Each row was made from one path, in order. Every step used is in the known rows, and no mark comes twice. Write each row's path.
Known rows:
dige, vudepav, lilum, rovi, zupum: [ -1.1 -10.8  13.8   3.5   4.6  10.0  -5.3   5.8  21.1  -6.0  -0.4   7.3
  26.4  -1.8  36.0  15.5  23.4  -3.0  -8.3  19.3 -17.8  -0.9]
lilum, rovi: [ -1.9  -8.1   4.7   1.2  15.4   4.4   2.4 -13.3 -25.5 -11.7  -3.0  -6.9
  -8.6 -10.3 -14.1  -4.2  -3.0  -1.7  15.3   6.6   5.2   5.3]
zoni, rovi, zupum, vudepav, lilum: [ -0.9   2.4  -4.9   2.5 -23.1   1.2  -0.8   7.8  48.6  58.4  -2.7 -16.1
  16.0   9.2  13.5 -12.7  46.7  -0.1 -39.2 -20.0  16.6  -5.5]
dige, rovi: [ 10.2  -8.2  11.5   5.6   4.8  15.1   5.2  -6.3 -16.6 -28.1  10.5  -2.5
 -13.6 -10.1 -13.7   2.6 -28.1   0.2  19.5   9.7  16.2  10.7]
lilum, vudepav, zupum: [  6.7   2.5 -15.3 -12.9  12.4  -9.1  -5.9 -39.6 -51.1  -8.3   8.6  22.1
  18.0  -4.2   7.9  -2.8   7.1  -0.1  25.4  11.8 -20.9  -4.3]
zupum, vudepav, dige: [-27.7 -42.1   0.6   8.0  -2.6  13.1   5.9  -9.3  13.5  37.1 -19.3   0.1
   3.5   4.5 -13.2 -28.0  -5.3  -4.2 -47.0   4.5   3.9   8.1]
zoni, vudepav: [ 15.3  -0.5  -9.5  -8.0  -5.9 -14.6   5.4  14.5   1.6   4.5  -3.7  -5.4
 -11.6   8.2 -14.7  -2.0  15.7  -2.6   0.6 -11.3  12.6  -7.1]
zupum, vudepav, zoni, rovi: [  1.2  23.4   2.8  -6.9 -15.1 -14.9   2.5  17.7 -14.0  22.6  -7.0 -22.8
  -6.9  -8.6 -45.0 -16.5  18.3   3.7   3.4 -25.1  43.8  -4.4]
lilum, vudepav: [ 13.9  -6.4 -20.1  -0.3   4.1  -6.0   3.3 -42.1 -31.0   0.4   3.8  25.8
  -7.6  -1.4   1.8  -1.6  13.1  -1.2  26.8  11.3 -39.9   0.1]
lilum, rovi, dige, vudepav: [ -6.7 -10.5  10.8   3.6   6.8   1.2   0.6 -10.1 -10.1 -22.0  -9.5  -7.7
 -17.2 -16.6  -3.2  -1.9 -21.0  -1.9  20.2  10.4 -18.8   6.8]
zupum, vudepav, lilum, rovi: [-23.4  -3.9  12.2   9.4   2.8  20.6   1.8   9.5 -22.0  21.6  -8.3 -12.8
   2.9 -14.1  -7.9 -16.6 -11.4   3.0 -55.5   7.1  15.0   3.9]
lilum, vudepav, dige, rovi, zupum: [ 15.9 -21.0   0.8  14.5  12.6  17.4   0.0 -42.5  -2.7   9.4  20.1  38.4
   9.9   1.9  43.8  23.4  -1.0  -9.2   3.4  23.7 -31.5   3.8]
zupum, vudepav, lilum: [-19.6 -10.9   0.0   4.4 -11.2  14.4   4.3   8.0   1.7  26.8  -8.1 -12.2
   6.2  -2.4  -8.8 -18.2  -7.5   4.6 -48.1  -1.5   6.3   5.3]
lilum, vudepav, zoni, rovi: [ 25.0  38.2 -18.6  -8.8  -1.8 -28.4  -2.0 -24.3 -45.1  10.0  14.3  12.8
  -6.0  -9.3  -5.1  20.1  38.8   3.3  40.7 -12.6 -24.7 -13.8]
zupum, vudepav, dige, rovi, zoni: [-27.6 -21.0   4.6  24.5   2.7  28.6   1.6 -10.5  25.3   8.8  -6.9  17.3
 -13.3  13.2   1.5 -19.0 -38.5   2.1 -40.9  10.1  -0.7  12.5]
zupum, vudepav: [-10.0 -23.5  -1.3   1.4  -8.6   8.5   7.1  -1.3  -0.1  12.4 -16.7  -9.6
  -9.0  -2.1 -37.1 -39.9  -6.2  -0.2 -11.3  -1.1  31.1  10.1]
dige, rovi, zoni, vudepav, zupum: [  7.0  33.9  -2.3  -4.6   8.2  -3.8  -8.5  17.4  -8.0 -33.5  13.6  10.4
  -3.5  13.3   6.8   4.9 -22.2   5.0   7.1  -3.0  24.7  -9.0]
dige, vudepav: [  0.9 -26.6   0.0  -1.6  -4.3  -3.3   2.7  -5.9   6.6 -18.9 -12.5  10.8
   1.2   0.4 -13.2 -12.4   5.7  -1.7  23.6  15.4 -13.6   6.5]
lilum, vudepav, zoni: [ 18.3  22.1 -14.6  -9.1   8.5 -17.9   0.1 -19.0 -57.6 -14.3  12.2  17.2
  -1.1 -11.5  -6.4  19.8   7.1   2.0  44.9   2.4 -21.8  -4.2]
zoni, vudepav, lilum, rovi: [ -0.4  20.4   4.9  -0.3   4.0  -4.1  -0.5  23.1 -21.7  12.6   6.7  -6.3
   0.3  -4.0  14.9  22.1  10.7   0.6 -40.8  -2.4  -5.4 -12.9]
rovi, zupum, vudepav, lilum: [ -6.1 -13.1   0.5   1.3 -12.3  11.9   1.5  10.6  38.1  32.9  -5.3 -11.6
  21.1   7.7  11.0 -14.7  13.3  -0.7 -34.4  -4.4  18.6   3.6]
rovi, dige, vudepav: [ -1.6 -16.7  -4.1  -0.7  -7.0  -5.5   3.1  -9.3  14.6 -17.5  -9.5  -6.1
 -11.5  -4.8  -3.9  -5.1 -16.9  -0.7  27.5   1.8 -24.4   7.6]

Which path is each row?
[  5.0 -27.2  14.4  10.5   8.5  20.3   1.6 -11.8  33.0   0.9  13.0   6.0
  12.8   4.7  28.5  16.7  -7.6  -8.7  -4.4  11.5   4.4   8.3]
vudepav, dige, rovi, zupum
[  0.9  32.3  -0.1  -7.1 -17.5 -19.6   2.5  14.6  -2.3  23.4  -3.9 -39.5
 -21.2 -14.3 -34.4  -9.8  -8.6   4.3   6.2 -38.2  37.7  -1.9]
zupum, vudepav, zoni, rovi, dige
[  5.9   3.3   8.0 -10.6   0.3 -13.2   0.1  18.2 -22.0 -35.3  -4.2   0.1
   7.1  -8.7 -23.7  10.4  -1.8   2.2  41.0   6.7   0.2   1.5]
dige, vudepav, zoni
[ -6.5  11.5  -7.3   2.3 -21.6 -12.0  -2.9  -2.2  32.2  22.3   2.2 -10.5
  -3.0  -4.2  27.8  17.5  17.0   4.0 -16.2 -12.9 -56.5  -7.1]
zoni, rovi, dige, vudepav, lilum
[  7.6  14.9 -27.3  -3.3  -2.8 -14.6   0.9   7.6  30.4   1.4  -3.0   9.1
 -18.9  27.4   3.0  -3.7  15.1   2.4   9.0 -15.1 -20.5  -8.9]
rovi, zoni, vudepav
[  4.2  20.5 -12.3   1.8   9.6  -6.2  -2.1   7.5   4.0  -5.3  -4.4   7.7
 -23.3  16.3   0.8   0.3   9.9   1.1   1.8  -6.9  -6.4  -9.8]
lilum, rovi, zoni, vudepav
[  3.7  14.1 -10.1  -5.7  -9.6  -9.5   2.3  25.1   4.7  18.9   8.3  -5.0
   3.0   7.1  14.2  19.5  18.8   2.1 -35.4  -9.9 -11.8 -12.3]
zoni, vudepav, lilum
[  9.8 -20.3  22.0   8.5  -4.9  25.1   4.6   7.2  19.6  -4.4  -1.9  -6.8
  -2.6  -2.9 -19.9 -24.2 -18.7  -3.5   1.3   5.1  65.6  14.4]
dige, rovi, zupum, vudepav
[-19.1  15.4 -12.1  11.2  14.2  10.4  -5.1  -8.8   7.6  -0.5   4.2   5.2
  -1.4  10.6  31.6  14.7  -0.3   8.0 -15.1   3.4 -53.6  -1.9]
vudepav, lilum, rovi, zoni
[ 14.8  10.7  28.8   0.2  -2.3  14.7   2.3  31.4  -6.8 -23.6   7.5 -17.5
   1.5 -13.6 -27.5  -3.3 -28.0  -0.5  21.0  -2.5  83.5   9.7]
dige, rovi, zupum, vudepav, zoni
[ 23.6 -10.2  12.8   3.9   4.6  14.1   2.6  -2.5  18.8 -24.4  11.5  -6.0
   1.7  -0.1   4.3   5.3 -11.4  -4.6  31.4   6.2  28.1  10.2]
dige, rovi, zupum
[  3.8   5.2  -6.2  12.5   6.7  15.0   0.3 -11.9  10.0 -33.9   7.6   8.4
 -22.0   9.6   0.5   1.1 -27.8   5.3  26.6   4.5 -14.8   7.7]
dige, rovi, zoni
[ -3.1  31.9   1.0  -0.3   1.4  -6.6   0.4  19.5 -11.3  15.1   9.3 -22.5
 -17.5  -9.3  26.1  28.2 -16.1   1.4 -39.6 -15.9  -8.1 -12.3]
zoni, vudepav, lilum, rovi, dige
[-12.4   2.3  15.1  -9.3  13.2  -0.1  -8.5  -5.9 -31.1 -31.9  -5.5 -10.5
   8.6 -18.3   3.4  -2.8 -28.9  -0.3  17.6  10.3   5.0   2.9]
lilum, rovi, dige, vudepav, zupum
[ -4.0   5.6   8.1  -7.7  -3.6  -4.5   4.0  22.3 -23.6  -5.3  -8.7 -18.6
  -4.7  -9.6 -44.6 -18.2 -18.3   3.7   7.1  -9.8  47.5   6.5]
zupum, vudepav, zoni
[-21.4 -33.5  21.2  17.9   0.6  32.0   6.0  -4.7  -2.5  12.7  -4.8   4.3
  -4.8  -7.8 -14.9 -16.8 -39.1  -3.0 -49.2  14.0  25.0  14.3]
zupum, vudepav, dige, rovi
[ 24.9  16.2   3.3 -11.7 -11.9 -24.3  -4.8  17.2  25.6  -4.5   0.6  -1.7
  16.6   1.5   0.5  14.7  48.7  -2.5  50.5 -12.1  14.5  -8.9]
dige, vudepav, zoni, rovi, zupum
[  2.0  26.3 -22.0 -14.2   3.8 -18.5  -8.8  12.2   9.7  -7.7   0.9   5.6
   4.8  26.0   8.4  -5.1  10.5   3.7   8.8 -14.1   2.5 -14.4]
rovi, zoni, vudepav, zupum
[ -5.7 -24.9 -21.3   6.9  10.7   0.3   2.0 -51.6 -16.4  25.5   2.9  35.3
   5.5   4.1  26.8   7.6  14.8  -5.5  -9.8  16.1 -65.6  -0.2]
lilum, vudepav, dige
[-10.3 -15.0   0.1   2.5  -6.7   2.2  -1.2   4.2   7.9  -7.4  -3.1  11.4
  17.9  -0.9  15.5   9.2   8.4   2.8 -14.2  15.9 -41.8   0.9]
dige, vudepav, lilum
[-10.5 -25.1  12.0  13.6  10.9  20.7   3.8 -14.4   0.0  -5.6  10.1   8.1
   0.3  -4.5  10.3  14.3 -32.4  -3.7 -17.2  15.6 -12.9   9.4]
vudepav, dige, rovi
[ -8.1  -5.0  -0.4 -13.9   0.3  -9.5  -6.3  -4.3  -3.2 -25.5  -5.7  -7.5
  12.4  -6.6   2.6  -6.8 -21.7   1.0  25.1   2.9  -5.5   3.3]
rovi, dige, vudepav, zupum
[ -3.5 -13.4  -9.4  -2.4  -1.0  -7.2   4.5   5.4  14.8  29.3  -3.0   6.5
   0.6  13.6   9.9   8.5  15.9  -7.1 -36.1  -5.9 -12.3  -7.8]
zoni, vudepav, dige
[  5.1  12.7  23.8  -6.3   6.8   4.1  -0.4  22.7 -11.7  -3.6  -6.7 -20.3
   7.7 -13.3 -28.5 -11.8  -1.9  -3.4  12.7  -5.3  72.7   4.0]
lilum, rovi, zupum, vudepav, zoni
[-10.2  -2.5 -26.9   4.1   1.6  -8.6   0.3   0.2  43.0  24.9  -4.2  20.1
  -5.7  33.6  25.1   6.2  16.5  -1.9 -28.2  -9.4 -43.6  -9.7]
rovi, zoni, vudepav, dige
[ -2.7   9.8  -3.2 -12.8 -10.4 -21.3  -8.7  -9.8   7.3  -1.2  -2.6 -12.8
   7.5  -4.5   4.9  -6.5  11.1   1.2  19.1 -12.8  -6.8  -6.5]
zoni, rovi, dige, vudepav, zupum
[ -5.3 -16.2   4.2 -13.8   2.9  -5.4  -7.0  -4.1 -15.8 -29.2  -8.3   6.6
  26.0  -1.8  -7.1 -12.4   2.8  -1.2  21.7  16.1   1.0   2.3]
dige, vudepav, zupum
[ 13.6  23.4  -5.4   7.9   0.8   2.6   0.5  13.4  14.1 -23.1   9.1  13.3
 -27.2  15.3   0.8   7.3 -17.4   3.4   6.5  -4.6   8.8  -4.1]
dige, rovi, zoni, vudepav
[ 1.8  2.6  5.2  1.6 10.9  9.4 -3.4  2.0 12.7 10.3  8.5 -8.6 20.9 -2.8
 33.5 20.9 18.6 -2.6 -9.3  3.3 -9.2 -0.6]
vudepav, lilum, rovi, zupum
[ 11.3  17.0   3.1  -9.7 -10.5 -24.8  -2.8  13.6  -8.7 -11.3  -1.0  -2.9
   2.6  -7.8 -19.6  11.6  30.2   1.9  37.3  -8.9  -3.3  -8.4]
dige, vudepav, zoni, rovi
